Each row comes from the steps of one walk. Every step used is in the known rows, and no mark comes twice. Write the walk behind each row, first mark first.
Known rows:
rerik gapak gakozev: [-33.8  29.3  16.8 -17.7 -21.2 -10.2  67.6  10.4  11.0 -11.9   0.7  -9.6
  14.2 -41.8  -1.8   0.3   6.5  -7.5  10.3  24.2  -9.5  16.0  22.8  -4.4
 -41.5  -5.1 -10.5   0.1  -4.8  -9.7   4.4]
nipo bilutoz rerik gapak gakozev nufu: [-31.9  29.6   9.7 -10.5 -19.9 -10.3  73.9   8.8   1.7 -16.2  17.8   6.4
  20.3 -37.5   8.8   6.2  -3.1  -8.6  23.6  10.7  10.8   9.0  11.1  -4.8
 -41.2  -5.0 -48.4 -17.3  -4.7 -22.0  10.5]
gakozev bilutoz rerik nipo nufu: [-11.4  -5.2  14.8 -12.3  -7.1  -8.8  31.8   9.4 -37.2  23.2 -20.9   5.5
   6.1  23.4   7.2 -10.4  20.3  11.2  21.5  -7.7  22.1   0.4   6.8 -10.8
 -53.6 -35.9 -18.3 -23.0 -26.1 -10.9  19.9]
gakozev nufu: [-18.2   5.9  17.9   3.9  -8.8 -15.7  45.4  -4.8 -35.2  11.7  26.8  16.0
   3.6  -5.4  -2.0   7.5  -3.2 -10.7  13.4   8.2  -0.9   6.7   0.7 -11.4
 -60.2 -10.3 -21.5  -1.7 -15.9 -28.6  17.3]
rerik gapak: [-31.0  17.3  20.7  -7.4  -5.1 -12.6  39.5  10.3   0.1  -6.1  -0.6  -8.3
   9.4 -27.7   5.6   2.6   7.6 -12.0  23.3  13.2  -4.9  12.3  19.0  -6.8
 -47.2  -9.6 -10.1  -5.1 -15.4  -6.4   9.7]
rerik gakozev bilutoz: [-24.4  10.8  18.7  -5.7  -3.2  -4.3  68.1   0.6 -15.6  26.8   1.6  26.5
   3.1   4.9  -4.9   0.4   4.6 -13.7   9.9  23.3  -9.8   6.2   7.1 -16.6
 -45.5 -25.3  -2.8   9.9 -17.2 -17.7   9.8]
nipo gakozev: [-22.3   1.9  18.5   5.6  -6.1  -8.1  48.9   9.4 -11.7 -12.2  21.6   5.1
  14.7 -18.2  -0.4   2.7   2.7  -3.9   4.9  23.3 -16.5  10.5   9.1  14.7
 -51.4  -5.8  -3.2   8.3 -10.1 -19.5  12.6]
gapak nipo nufu: [  0.7 -12.2  18.2  25.5   1.2  -5.1  24.3   1.2 -39.0 -18.5 -12.1   0.4
  -0.5   0.7 -13.3 -10.7  19.6   5.5  23.9  -1.3  14.1  -3.3   7.4  13.0
 -51.2 -19.3   8.6  10.2 -17.2 -23.4   2.6]
rerik nipo: [-30.7  13.4  19.0 -11.2  -6.3 -17.1  29.9   8.8 -27.6  -4.5  11.5  -4.4
   4.9  -2.5   0.7   5.4  -1.2  -1.8  18.4  11.0   2.2   6.9  12.2   2.9
 -58.2 -12.6 -10.0  -6.2 -14.2 -13.6  15.6]
nipo gakozev bilutoz rerik gapak: [-31.3   7.6  20.0 -20.5  -4.0  -4.1  55.1  17.7  19.0  21.8  -0.4   9.9
  22.0 -24.0  12.0  -5.4  10.9  -1.9  22.6  16.0  -7.5   9.1  17.0 -17.6
 -33.7 -20.1 -21.5 -18.2 -15.0  -9.3  21.2]
gapak gakozev bilutoz rerik: [-28.4   0.2  14.5 -14.9 -21.5  -7.3  72.9   9.0 -10.8  37.2   3.4  20.5
   7.7   0.3  -6.7  -6.2  12.6  -0.6   3.9  16.7   7.5   6.3   4.1 -21.9
 -46.6 -31.1 -27.8 -20.2 -11.6 -20.5  18.8]
nipo nufu rerik: [ 15.5 -10.6  20.6  17.8  -9.7 -10.5  39.3  -2.8 -13.0 -12.1   3.0 -11.7
  -7.3   2.7  -2.1  -5.5  20.4  -9.5   9.1 -10.8  20.3   3.9  -9.8   5.5
 -31.6 -22.9  -0.8  -5.5 -23.4 -11.9   1.5]
gakozev nufu rerik nipo bilutoz: [-14.5  15.2  17.2  -6.3  -6.7 -21.0  45.9  -4.0 -33.2 -21.6  41.7  -0.4
  -2.4  -8.7   8.0  12.4 -12.0 -11.0  28.2  -4.3  27.2   4.9 -10.5   6.4
 -25.7  -5.5 -27.4  -8.3 -12.9 -17.2  16.4]
nipo bilutoz: [-30.6  -1.4  14.8  17.0   1.4  -9.5  49.3  10.7 -37.6 -26.3  18.7  11.8
   7.8 -14.7   1.1   7.5   1.9  -8.1  16.4  18.2   4.1   7.5   5.0  19.6
 -51.3  -7.1 -14.7   7.9 -13.2 -16.5  12.5]
nipo rerik: [-18.2  -3.9  21.6   8.0  -6.6 -24.1  36.3   4.6 -15.3 -13.0   0.0   8.7
  -2.9  -0.1  -3.8   8.9   8.1  -6.2  14.9   4.7   0.7  -3.6   4.7   0.6
 -56.2 -22.9 -28.3 -24.2 -22.7  -8.9  14.7]
gapak gakozev nufu: [-22.0  18.5  15.9  -4.0 -27.3 -12.8  69.5  -4.5 -26.3   8.2  29.3  13.8
   8.4 -15.3  -7.7   6.4  -3.3  -4.9   0.4  16.9  -3.1  11.3   6.5 -10.9
 -57.8  -4.5 -25.1   2.2  -4.9 -32.4  12.5]
nipo gakozev bilutoz rerik: [-22.8  -9.1  17.3  -6.1  -5.7  -5.2  55.2  13.2  -7.4  29.6  10.6  21.0
  14.8  -1.9   3.6  -5.8  11.1   0.7  10.2  16.6  -3.3   4.8   4.1  -9.2
 -42.0 -25.6 -21.1 -16.3 -16.2 -19.2  24.1]
gakozev nufu rerik gapak nipo bilutoz: [ -6.7  13.0  23.0   5.8   3.2 -13.3  48.0  -5.2 -10.6 -30.1  25.8  -1.9
  -0.4 -33.5  -2.0   6.0  -8.9 -16.0  50.1  -3.6  27.3  -0.4  -3.0  -1.0
  -7.8  -0.9 -12.9  -1.6  -8.5 -15.3   6.3]
bilutoz rerik gapak: [-25.6  13.5  17.0  -7.4  -7.3 -13.9  35.5  14.6  14.4   8.1  -4.3  -5.7
  12.6 -15.1   8.5  -1.4   9.1 -14.5  26.7   3.5   4.4   5.6  15.5 -14.7
 -43.4 -22.0 -30.2 -29.2 -17.7  -8.3  11.1]

Which walk is each row?
[-19.1  27.8  14.7 -14.7 -22.6 -17.4  74.9  -4.3 -24.9 -27.7  44.0  -2.9
   1.3 -20.2   1.0  10.9 -12.0  -6.0  15.1   6.2  23.9  10.3  -6.0   6.7
 -24.8  -2.0 -27.2  -3.0  -2.9 -19.3  11.2] : gapak gakozev nufu rerik nipo bilutoz
[ -6.1  21.6  24.6 -10.0 -12.0 -14.2  55.6  -2.3  22.4 -10.1  36.4  -9.8
  11.2 -36.0   9.2   5.7  -4.4 -15.7  20.6   4.1  -1.8  11.0   0.5 -10.7
 -15.4   1.3 -13.9  -7.9 -10.4 -15.5   9.3] : nipo gakozev nufu rerik gapak
[-21.4 -10.0  17.0  -4.8  -7.7  -9.9  46.4   9.6 -20.4  45.4   3.0  22.3
   2.8  11.7   0.3  -5.4  12.1  -5.5  15.4   7.3   8.8   0.7   0.6 -22.8
 -48.6 -33.9 -28.3 -26.1 -21.3 -14.7  23.7] : gakozev bilutoz rerik
[-30.6   4.5  18.5 -15.2 -18.8  -7.4  78.0   5.0 -26.4  23.8   8.2  19.2
   6.4 -12.1  -9.1  -1.8   9.3   2.2  -0.2  27.7  -4.1  11.6  11.8 -13.6
 -48.4 -18.5  -6.2   4.7  -7.8 -15.7  17.5] : gapak gakozev bilutoz
[-39.3  11.0  14.1  -2.7  -0.4 -15.8  38.6  11.6 -42.4 -32.5  14.9   2.6
   8.9 -10.3   6.7   8.3  -4.2  -1.2  24.8  15.6   9.7   7.3  12.3  21.5
 -55.9  -5.4 -15.7   3.6 -11.9 -11.3  16.2] : rerik nipo bilutoz
[-29.8   7.1  18.8 -20.4  -4.9  -9.1  48.1  13.9   5.6  35.2 -11.6  10.0
  10.8 -10.4   7.8  -4.0  14.6  -8.1  28.1   7.8   7.9   4.5  14.7 -30.6
 -38.2 -28.9 -24.0 -27.5 -20.2  -6.4  19.9] : gakozev bilutoz rerik gapak
[-20.3   9.3  19.4  -2.0   1.7  -9.9  22.3  12.0   9.1   1.6  -5.0  -6.1
   8.3 -16.5  -4.6  -5.7   8.9  -9.9  42.1   2.4  10.7  -3.5  12.5 -10.6
 -35.7 -21.7 -18.1 -25.3 -13.2 -13.9   7.0] : bilutoz rerik gapak nipo
[ -4.5   3.0  20.5  11.5   1.2  -3.9  26.7   6.3 -12.1 -25.9 -25.5 -14.6
   6.7 -19.9  -5.3  -8.4  18.3   1.9  36.5  -2.7   9.1   0.5  19.6   6.0
 -46.3 -13.0   9.7   7.8 -16.0 -13.5  -0.6] : rerik gapak nipo nufu
[-19.1   7.1  19.2   2.2  -9.9 -11.6  49.3  -0.5 -20.4  -3.0  41.3  14.2
  15.2 -15.9   2.7   9.4  -6.2  -3.7   8.5  14.9 -13.2   9.5   5.7   2.1
 -54.7  -0.2 -20.0   6.3  -9.4 -32.5  15.9] : nipo gakozev nufu
[-19.0  13.7  18.8   6.7  -7.6 -18.0  50.0  -0.9   1.6 -17.9  -5.9  14.4
  -1.6   6.1  -6.1  10.1   2.5 -17.9  13.3  12.4  -9.3  -2.7   3.0  -2.8
 -50.4 -25.7 -23.4 -17.7 -20.1  -8.6   1.9] : nipo rerik gakozev
[  0.8  14.6  26.4  -4.4  -4.6 -14.9  39.8  -8.4   6.8  -1.1  22.9  -8.4
  -3.7 -23.1  -5.0   2.3  -2.8 -16.7  42.7  -9.4  20.5   0.5  -3.8 -19.5
 -12.8  -7.8  -6.6 -11.2 -10.7 -17.1   6.6] : gakozev nufu rerik gapak nipo
[-29.7   9.1  14.0 -12.6  -7.0 -13.5  30.6  16.4  -3.2  -5.0  17.4  -4.2
  17.5  -3.0   7.8  -0.9   2.5   0.0  16.1  10.1  -2.0   5.2  10.5   7.7
 -48.6 -16.9 -28.6 -20.4 -13.1 -17.0  14.0] : bilutoz rerik nipo gakozev
[-17.7   5.8  24.9 -24.0  -7.8 -13.0  54.4   3.8  -7.8   6.5  25.5   0.7
   4.1  -6.8   4.7  -1.5   3.0   0.6  14.0  11.1   5.1   9.9  -2.3  -4.4
 -16.5 -14.8   2.3  -5.9 -12.8  -6.4  20.9] : nufu rerik nipo gakozev bilutoz
[ -8.2  14.8  22.4 -15.8 -15.3 -24.4  35.0  -7.7 -21.1   5.9  35.4  -4.3
  -6.0  -0.2   2.8   7.7  -7.6 -11.2  22.3  -9.5  20.7   5.0 -13.3 -13.9
 -29.0 -13.5 -19.4 -18.8 -16.1 -17.8  16.3] : gakozev nufu rerik nipo
[-23.5  15.9  14.1 -13.4 -12.7 -16.0  33.3   7.4 -12.6   5.9  30.4   5.9
  18.0  -5.7   9.7   4.9  -7.4  -0.6  19.1   2.8   1.1   4.3   2.8  -4.1
 -53.0 -10.6 -42.0 -22.6 -12.2 -28.5  19.2] : bilutoz rerik nipo gakozev nufu
[-15.8   3.8  22.2   3.6   1.8 -11.4  51.3  -6.2 -16.2   5.4 -15.8  31.9
  -4.9   9.4 -17.5   4.0   5.2  -5.6  30.0  11.7   2.5 -11.8   2.9 -13.8
 -41.6 -32.8  -7.7 -11.3 -18.6 -11.4   8.0] : gapak nipo rerik gakozev bilutoz
[-14.0  21.5  17.1   7.1 -13.2 -21.7  52.0 -10.6  -9.1  -6.5   9.4  24.4
  -0.6   3.6  -3.2  16.2  -7.0 -18.1  15.4   4.5  -5.9  -4.3  -3.6 -13.0
 -56.0 -18.0 -36.7 -16.7 -20.7 -20.3   7.1] : nipo rerik gakozev nufu
[-33.2  10.8  13.3   1.4   1.1 -11.2  44.3  19.0   1.5 -19.2   0.9  -1.6
  15.4 -26.4  13.0   4.0   6.1 -12.6  32.4   9.9  11.0   5.8  14.2   4.9
 -36.8 -14.6 -35.7 -20.4 -15.3  -6.3  11.1] : nipo bilutoz rerik gapak
[-29.4   9.5  14.2 -11.8  -7.9 -18.9  23.7  12.5 -14.9   9.3   6.5  -4.2
   6.0   8.1   4.3  -0.2   3.0  -5.5  22.1   0.4  12.3   1.8   7.0  -5.7
 -53.4 -27.1 -30.5 -31.0 -18.2 -14.4  16.4] : bilutoz rerik nipo
[-20.7   5.2  10.2  21.5   8.2  -2.3  46.6   6.2 -13.4 -20.7   5.7  19.1
   5.8  -1.4 -10.4  -0.2  -0.9 -17.2  31.8  12.6  13.4  -7.9   0.1  13.7
 -44.0 -26.2 -22.0  -5.0 -11.5 -22.1  -1.1] : gapak nipo bilutoz rerik gakozev
[-19.8  12.8  12.1   6.0  -7.1  -7.8  47.8   4.1   9.2  13.4   3.6  13.2
   5.6  10.1  -2.0  -0.9   4.3 -23.8  11.4  11.6  -2.3   1.4   0.5  -8.9
 -52.7 -30.9 -28.3 -19.8 -18.7 -18.0   2.6] : bilutoz rerik gakozev
[-10.7   5.1  29.6 -14.5   0.6  -4.1  55.3   3.2  15.7  -0.1  12.1  -3.3
   6.0 -33.4  -3.4  -7.2   6.5  -4.2  36.3  11.7   6.7   4.0   6.2  -9.2
   1.0 -10.7  14.2   1.0  -8.5  -7.4  12.0] : nufu rerik gapak nipo gakozev bilutoz
[-23.6   1.5  21.4 -13.4   5.1  -5.8  34.3   9.7  -1.2  29.9 -14.7   9.4
   7.9  -9.5  -2.8  -8.6  12.9  -2.6  43.9   4.6  14.6  -3.8  11.9 -25.5
 -28.0 -29.6 -17.0 -24.5 -15.6 -11.2  16.5] : gakozev bilutoz rerik gapak nipo
[-39.0  24.4  21.0 -28.4 -18.4  -7.4  79.6   9.1  -1.2  15.4  -5.6   6.3
  13.2 -36.8  -0.4  -2.3   9.6  -0.1  12.6  26.2  -5.8  15.9  26.1 -20.2
 -37.6 -12.5  -6.9   0.7  -6.4  -9.1  15.7] : rerik gapak gakozev bilutoz
[-12.5  -9.2  23.3  15.9  -0.7 -19.9  25.1   2.2 -22.9 -19.4  -2.0   9.7
  -5.4  -3.5 -15.9   3.5   6.4  -2.1  31.6   2.3  10.2 -11.8   4.5   3.6
 -43.6 -21.5 -15.8 -19.8 -16.9 -14.9   9.2] : gapak nipo rerik
[ 14.5   6.8  17.1  17.5 -10.5  -6.4  56.9  -7.8   3.8 -16.1  -3.2  -5.8
  -6.9   7.1  -4.7  -5.7  14.8 -21.3   5.9  -5.2   9.2   3.8 -10.6   2.8
 -28.8 -28.4   4.1   2.8 -23.7 -11.4  -9.1] : nipo nufu rerik gakozev
[-11.3  14.3  24.6  -7.9  -8.7 -16.9  46.5   3.6  21.5  -6.7   9.0 -17.9
  -1.4 -26.5   4.0   1.2   5.8 -21.2  24.1   2.0   9.7  10.3   1.2 -11.7
 -17.5 -14.5  -4.9 -16.8 -17.7   0.7   5.1] : nufu rerik gapak
[ -0.2  12.9  22.0 -16.0 -22.8  -4.9  78.9   0.8  11.8   1.0 -18.2 -12.3
   2.7 -25.7   0.7 -10.8  22.4  -0.5  10.7   1.7  16.3  12.7   6.7 -16.7
 -12.8 -20.5   6.8  -3.1 -14.6  -0.3   4.3] : nipo nufu rerik gapak gakozev bilutoz
[-11.5   6.8  17.0  -0.1  -8.3 -12.6  24.8   5.7 -37.0 -18.7 -12.9 -11.4
   5.7   4.8   3.5  -2.5  16.1   6.1  15.9  -1.5  10.8   6.5  12.1  11.1
 -61.9 -16.7  -5.5   0.6 -20.6 -15.7   7.6] : rerik nipo nufu
[-19.5   9.8  18.4  -3.4  -2.2 -17.9  43.1   5.8 -21.6 -33.0  22.0 -10.2
  -2.6  -8.2   5.2   7.2  -3.9  -9.5  26.8   3.3  24.2   7.2  -4.3  16.2
 -24.2  -9.8  -9.7  -7.4 -13.6  -3.2  11.1] : nufu rerik nipo bilutoz
[-29.0  35.9  17.6 -17.6 -26.5 -12.3  69.8  -0.3   1.6  -0.2  17.0  -0.6
  14.6 -37.7   2.0   7.4  -3.7  -7.6  15.0  14.7  -6.2  15.1  16.0 -16.2
 -48.5   1.6 -24.1  -3.3  -3.1 -21.0   9.3] : rerik gapak gakozev nufu
